Known rows, with every step that occurs
G/K/F/R/X/E: [  0.7  -7.9 -15.0  26.9 -12.0 -15.2  -3.5  -0.4 -12.9  14.9  -3.6   7.8
  -1.9   0.4   0.8  37.9  -2.6  -8.4   3.8   1.2   3.7   9.8 -10.9  -3.5]
F/E: [  0.1   2.4 -10.7   5.7  -4.1  -4.0  -1.7  -2.2  -6.3   3.9   0.7   3.2
  -0.6  -0.9  -0.7   0.2   1.6   0.0   1.7   0.2  -3.3   2.4 -10.3  -8.8]
G/K/F/E: [  0.8  -2.5 -12.6  21.6  -0.9  -6.2  -2.6  -4.0  -5.4  17.3  -1.4   4.3
  -3.3  -0.3   0.6  18.7   2.4  -4.9   5.2  -0.7   4.9   2.2  -6.5  -3.1]
X/E: [-1.2  0.0  1.3  4.7 -7.1  0.3 -3.3  0.7 -1.7 -3.6 -1.9  4.2 -0.5  1.6
 -1.3 14.6  1.4 -3.8  2.6  3.9 -0.6  2.5 -5.2 -9.0]
R/X/K/F/E: [  1.9 -10.3 -30.4  18.6 -13.5  -8.1  -2.1   1.7  -7.0  13.6  -1.0   3.0
   0.5  -2.3   1.4   8.9   0.5  -2.0   3.6  -3.6   3.4   9.0 -16.4 -14.0]
E/R: [-0.9  0.2  1.9  3.9  2.5 -1.6  1.6 -1.2 -4.3  1.5 -2.2 -0.9  1.0 -0.8
  1.4  6.5 -1.2 -6.8  2.3  3.3  0.6  9.0 -5.9  1.7]
E/R/K: [ -0.6   1.1  -1.8   8.0   5.5  -2.7   3.2  -2.3   0.5   3.5  -3.6  -1.2
   0.3   1.7   2.4  19.6  -5.3 -13.6   6.0   1.0  -1.7   9.9  -4.7   4.7]
E/K/F: [-1.0 -6.3 -4.2 11.0 -4.9 -1.0  3.2 -2.6 -1.1  8.3 -5.6 -2.1 -2.7  1.3
  1.9 15.1  2.5 -9.2  1.9  1.9  6.3  0.8 -1.3  0.4]
R/X: [  0.9  -1.3 -13.0   3.6 -12.2  -3.6  -2.3   2.3  -4.0   1.9   0.9   0.6
   3.5  -0.6   1.4  -7.5  -1.2   3.5  -1.3  -1.0  -2.4   3.0  -7.3  -4.9]
R/K: [ 0.2  0.9 -3.8  4.3  3.1 -1.2  1.5 -1.0  4.9  2.0 -1.7 -0.8 -1.3  2.6
  1.0 13.8 -4.1 -6.7  3.8 -2.5 -2.3  1.0  1.3  2.6]
R/K/F/E/G: [ -0.9   2.6 -17.3  13.2   5.8  -0.2  -0.4  -5.2   1.5  14.7  -4.1   5.4
  -3.9   0.0  -0.1  28.6   2.2 -13.7   7.8   2.2   1.6   0.5 -20.1  -8.3]
E/G: [-0.8  4.2 -3.1 -3.9 -0.1  3.3 -1.7 -0.3  3.5  3.3 -2.2  4.0 -2.7 -1.7
 -1.2 14.3  1.2 -6.6  1.6  6.1  2.2 -2.9 -8.5 -0.1]
G/K/F/E/R/X: [  0.7  -3.4 -23.0  29.4 -10.0 -11.8  -3.0  -3.1 -13.7  21.3  -2.6   3.8
   1.0  -1.8   3.7  18.2  -0.4  -8.3   6.1   1.7   3.5  14.0 -19.6  -6.2]
G/K/F: [ 0.4 -4.9 -0.9 15.8  4.8 -2.0 -0.4 -1.9  0.4 13.7 -2.0  1.2 -2.7  0.5
  1.5 19.1  0.8 -5.3  3.7 -0.7  8.5 -0.3  4.2  5.6]
K/F/R/X/E/G: [ -1.1  -4.4 -17.5  14.4 -10.2  -8.1  -3.0  -0.7 -10.2   9.9  -4.6   8.8
  -1.4  -1.7  -0.8  31.9   1.4 -10.0   2.4   6.2   2.4   6.7 -25.0 -11.5]
F/R: [ 0.6 -2.4 -2.8  2.8  2.4 -9.9  2.2 -1.5 -7.9  2.7 -0.5  1.2 -1.8 -1.4
 -0.7 10.6 -3.7 -2.8 -1.3 -0.6 -2.0  4.9 -2.1  4.4]
F/E/R: [ -0.7   2.4  -8.9  10.0  -2.2  -5.8  -0.1  -3.4 -10.6   4.5  -1.4   2.2
   0.7  -1.7   0.8   6.2   0.1  -6.9   3.9   3.4  -2.6  11.4 -16.9  -6.9]
X/K/F/E: [  0.9  -9.1 -17.4  15.0  -1.8  -4.1   0.1  -0.5  -3.2  11.2  -2.3   2.3
  -3.0  -1.6   0.0  15.6   1.5  -6.0   4.9  -2.4   6.0   6.4  -9.1  -9.0]
R/G/K/F: [-1.3 -1.7 -4.5 14.7  2.6 -3.2 -2.2 -4.1  9.4 15.5 -2.2  4.3 -2.9 -0.1
 -0.5 16.6 -1.2 -2.2  1.4 -3.7  6.0  2.2 -1.3  2.4]

Rows
[ -0.4   3.2 -12.7  14.1   1.5  -7.0   1.3  -4.5  -5.7   6.9  -2.8   1.6
  -0.3   0.6   1.6  21.1  -3.9 -13.3   7.5   0.8  -5.3  12.4 -15.6  -4.0]
F/E/R/K
[ -0.3  -2.0 -10.0  25.6   1.7  -7.9  -0.9  -5.5  -9.7  18.3  -3.5   3.2
  -2.3  -1.0   2.3  26.0   1.0 -11.5   7.3   2.8   5.7  10.7 -12.4  -1.4]
G/K/F/E/R
[  1.1  -3.8 -19.7  18.6  -4.8 -12.8  -2.0  -1.5  -7.9  22.2  -3.7   6.9
  -4.1  -2.8   0.9  37.4  -3.0 -10.7   2.5   3.5   6.2   4.8 -12.6   4.9]
E/G/K/F/R/X
[ -1.6  -8.6  -5.5  18.0  -9.3 -10.4   2.2  -3.3 -10.5   8.0  -7.9   3.5
  -4.9   1.8   0.1  41.0   0.1 -15.8   3.4   4.8   4.1   7.7  -9.6  -3.5]
X/E/K/F/R
[  0.1  -3.1  -6.8  14.5   6.9  -8.8   0.1  -3.6  -4.4  20.0  -4.8   6.2
  -7.3  -2.3  -0.4  44.2  -1.8 -14.8   3.8   4.7   8.6   1.6  -6.3   9.8]
E/G/K/F/R
[  0.0  -1.7 -14.5  17.0   4.0  -3.3   0.8  -5.0  -1.5  11.5  -1.9   1.6
  -1.2   1.8   1.2  13.8   1.3  -7.1   6.3  -4.0  -0.8   3.4 -11.5  -8.2]
R/K/F/E
[-1.5 -3.9 -5.7  8.9  6.1 -8.5  2.0 -5.5  0.4  9.5 -1.8  3.2 -1.5 -1.7
 -1.7  8.2 -1.9  0.0 -2.6 -5.1  0.1  7.2 -9.4 -1.1]
K/F/R/G
[ -0.1   2.6 -15.9  13.2 -19.9  -4.6  -8.1   2.8  -0.9  10.5  -4.0  11.5
  -3.3  -0.2  -0.8  41.7  -2.1 -11.6   6.0   9.6   3.2   2.3 -14.8  -6.3]
R/X/E/G/K
[  0.5   0.5 -18.9  15.9 -17.2 -14.1  -6.1   1.1  -8.7  13.2  -4.5  12.8
  -4.8  -1.6  -1.5  52.3  -5.6 -14.9   4.4   9.0   0.9   7.1 -17.1  -1.7]
F/R/X/E/G/K
[ -1.0   0.8 -15.6  20.7  -1.3  -7.0  -3.7  -6.0   3.5  18.7  -1.6   7.3
  -3.3  -0.9  -1.3  18.0   0.1  -1.9   3.1  -3.6   2.4   4.4 -11.6  -6.5]
R/G/K/F/E
[ -1.9  -6.1  -2.4  15.2 -12.5  -1.2  -0.1  -1.8  -2.5   4.8  -7.7   2.4
  -3.4   3.2   0.6  30.0   3.8 -13.2   4.7   5.3   6.0   3.4  -6.6  -8.1]
X/E/K/F
[  1.0  -6.7  -3.3  18.3   6.2 -11.8   1.6  -3.3  -7.8  16.1  -2.5   2.5
  -4.7  -0.6   0.9  30.1  -2.9  -7.8   2.4  -1.3   6.4   5.1   2.2   9.9]
G/K/F/R
[ -0.6  -1.7 -15.3  20.1 -14.8  -2.8  -7.3   0.9  -1.6  15.8  -5.1  10.1
  -2.7   0.0   0.3  41.3   2.1 -11.7   6.6   8.1   7.9   2.4 -16.6  -8.6]
R/X/E/G/K/F
[  1.7 -12.7 -19.7  12.8  -9.7  -4.1  -0.1   3.9  -1.5   9.3  -1.6  -0.3
   0.8  -1.4   2.1   8.4  -1.3  -2.3   1.9  -3.4   6.8   6.8  -5.2  -5.1]
R/X/K/F
[ -3.0  -1.5  -0.4  23.5  -1.5  -4.5  -3.6  -4.5   3.4  12.8  -6.4   7.9
  -2.3   0.9  -0.5  38.2  -1.4 -12.4   6.7   3.5   6.1  13.3 -12.8  -5.0]
X/E/R/G/K/F
[-2.1 -1.6 -2.6 18.9  5.3 -4.6 -0.3 -5.2  4.8 17.0 -4.4  3.5 -1.5 -0.8
  1.1 23.2 -2.6 -8.9  3.7 -0.3  6.5 11.4 -7.2  3.5]
E/R/G/K/F
[  0.4  -3.8 -14.3  11.4 -16.7 -13.6  -2.7   1.6 -13.3   1.3  -1.4   6.3
   1.1  -0.4  -0.7  18.0  -3.8  -2.9   0.0   2.2  -4.8  10.0 -15.3  -8.9]
F/R/X/E
[ -1.9   3.9  -1.5   0.9  -6.8   3.3  -4.6   0.4   1.8   0.3  -4.2   8.5
  -3.1  -0.1  -2.7  28.4   2.2 -10.4   4.3   9.7   1.8  -0.3 -14.0  -9.1]
X/E/G
[ -3.1  -5.7  -8.5  17.4 -11.4 -11.8   1.2  -5.5  -1.1   9.0  -8.1   6.4
  -4.8   1.1  -2.1  38.4  -2.2 -13.0   1.4   1.9   1.2  10.1 -15.2  -7.1]
X/E/K/F/R/G
[ -1.1  -3.0  -5.0  19.0  -0.1  -8.6  -2.8  -3.0  -5.7  16.2  -6.7  11.1
  -7.7  -0.8  -1.7  57.9  -0.8 -18.4   6.7   8.5   8.4   4.4 -12.3   0.9]
X/E/G/K/F/R
[  0.0  -1.2 -11.5   8.0  -9.3  -5.5  -0.4   0.8  -8.1   3.0  -1.2  -0.2
   4.6  -1.5   2.8  -1.2  -2.4  -3.2   0.8   2.2  -1.8  11.9 -13.3  -2.8]
E/R/X
[ -0.1  -1.2 -11.9   8.3 -18.0  -3.6  -5.2   3.0  -5.0  -1.3  -1.1   5.0
   2.8   1.1   0.0   8.1   0.2  -0.2   1.6   2.8  -2.6   5.3 -13.1 -13.8]
R/X/E
[  0.7  -1.3  -6.5   7.1   6.3 -10.9   3.9  -2.6  -2.7   4.7  -2.1   0.7
  -2.7   1.3   0.3  25.7  -8.0  -9.8   2.6  -2.9  -4.1   5.5  -1.4   7.4]
F/R/K
[ -1.1   0.7  -6.4   1.7   1.1 -10.4   0.8  -3.6   1.1   4.0  -0.7   4.1
  -1.8  -2.0  -2.8   8.2  -6.0   0.0  -3.5  -3.7  -5.1   7.0  -8.5   1.2]
F/R/G
[ -0.8   4.2  -2.0   9.6  -8.1  -0.7  -5.9   0.6   2.7   8.0  -4.9  11.5
  -6.5   0.3  -2.1  48.1  -0.6 -15.2   7.0  10.8   5.5  -0.4  -7.8  -1.6]
X/E/G/K
[ -0.3 -10.0 -12.2  10.8   4.0 -10.6   3.0  -1.9   3.5  11.7  -3.2   3.4
  -4.2  -2.7  -2.0  24.2  -5.6  -6.0  -0.1  -6.3   4.8  11.1  -6.4   0.7]
X/K/F/R/G
[ -1.2  -2.2  -8.9  16.8   3.9  -4.2   1.0  -5.3 -11.0  10.1  -2.5   1.1
   1.3  -1.6   1.9   5.4   4.1  -6.6   4.8   1.6   2.4  11.6 -18.4  -9.0]
K/F/E/R
[  2.7  -9.8 -22.7   8.5 -12.8 -15.4   1.1   4.2  -8.3   6.8  -0.9   2.2
  -1.1  -2.8   0.4  20.1  -8.6  -5.0  -0.2  -2.6   0.1  11.4  -5.9   1.3]
F/R/X/K
[ -2.7   0.7 -12.6  15.8   2.8  -4.7  -0.4  -7.4  -2.0  12.3  -2.6   4.2
   1.1  -2.1  -0.3   4.1   1.9  -3.5   2.2  -1.1  -0.6  13.7 -24.1 -12.2]
K/F/E/R/G
[  1.9  -8.3 -16.6  22.1  -5.6 -15.4  -0.4  -1.2 -11.4  18.4  -1.4   2.9
  -1.1  -1.1   2.1  22.5  -4.1  -4.4   0.9  -2.6   4.1   7.3  -4.9   5.3]
G/K/F/R/X
[ -1.3   5.5 -14.1  17.6  -3.7 -10.5  -3.2  -5.5  -0.4  15.6  -2.6   8.1
  -2.7  -1.9  -0.8  22.6  -5.0  -8.7   4.6   1.5  -2.2  13.7 -16.5  -2.7]
F/E/R/G/K
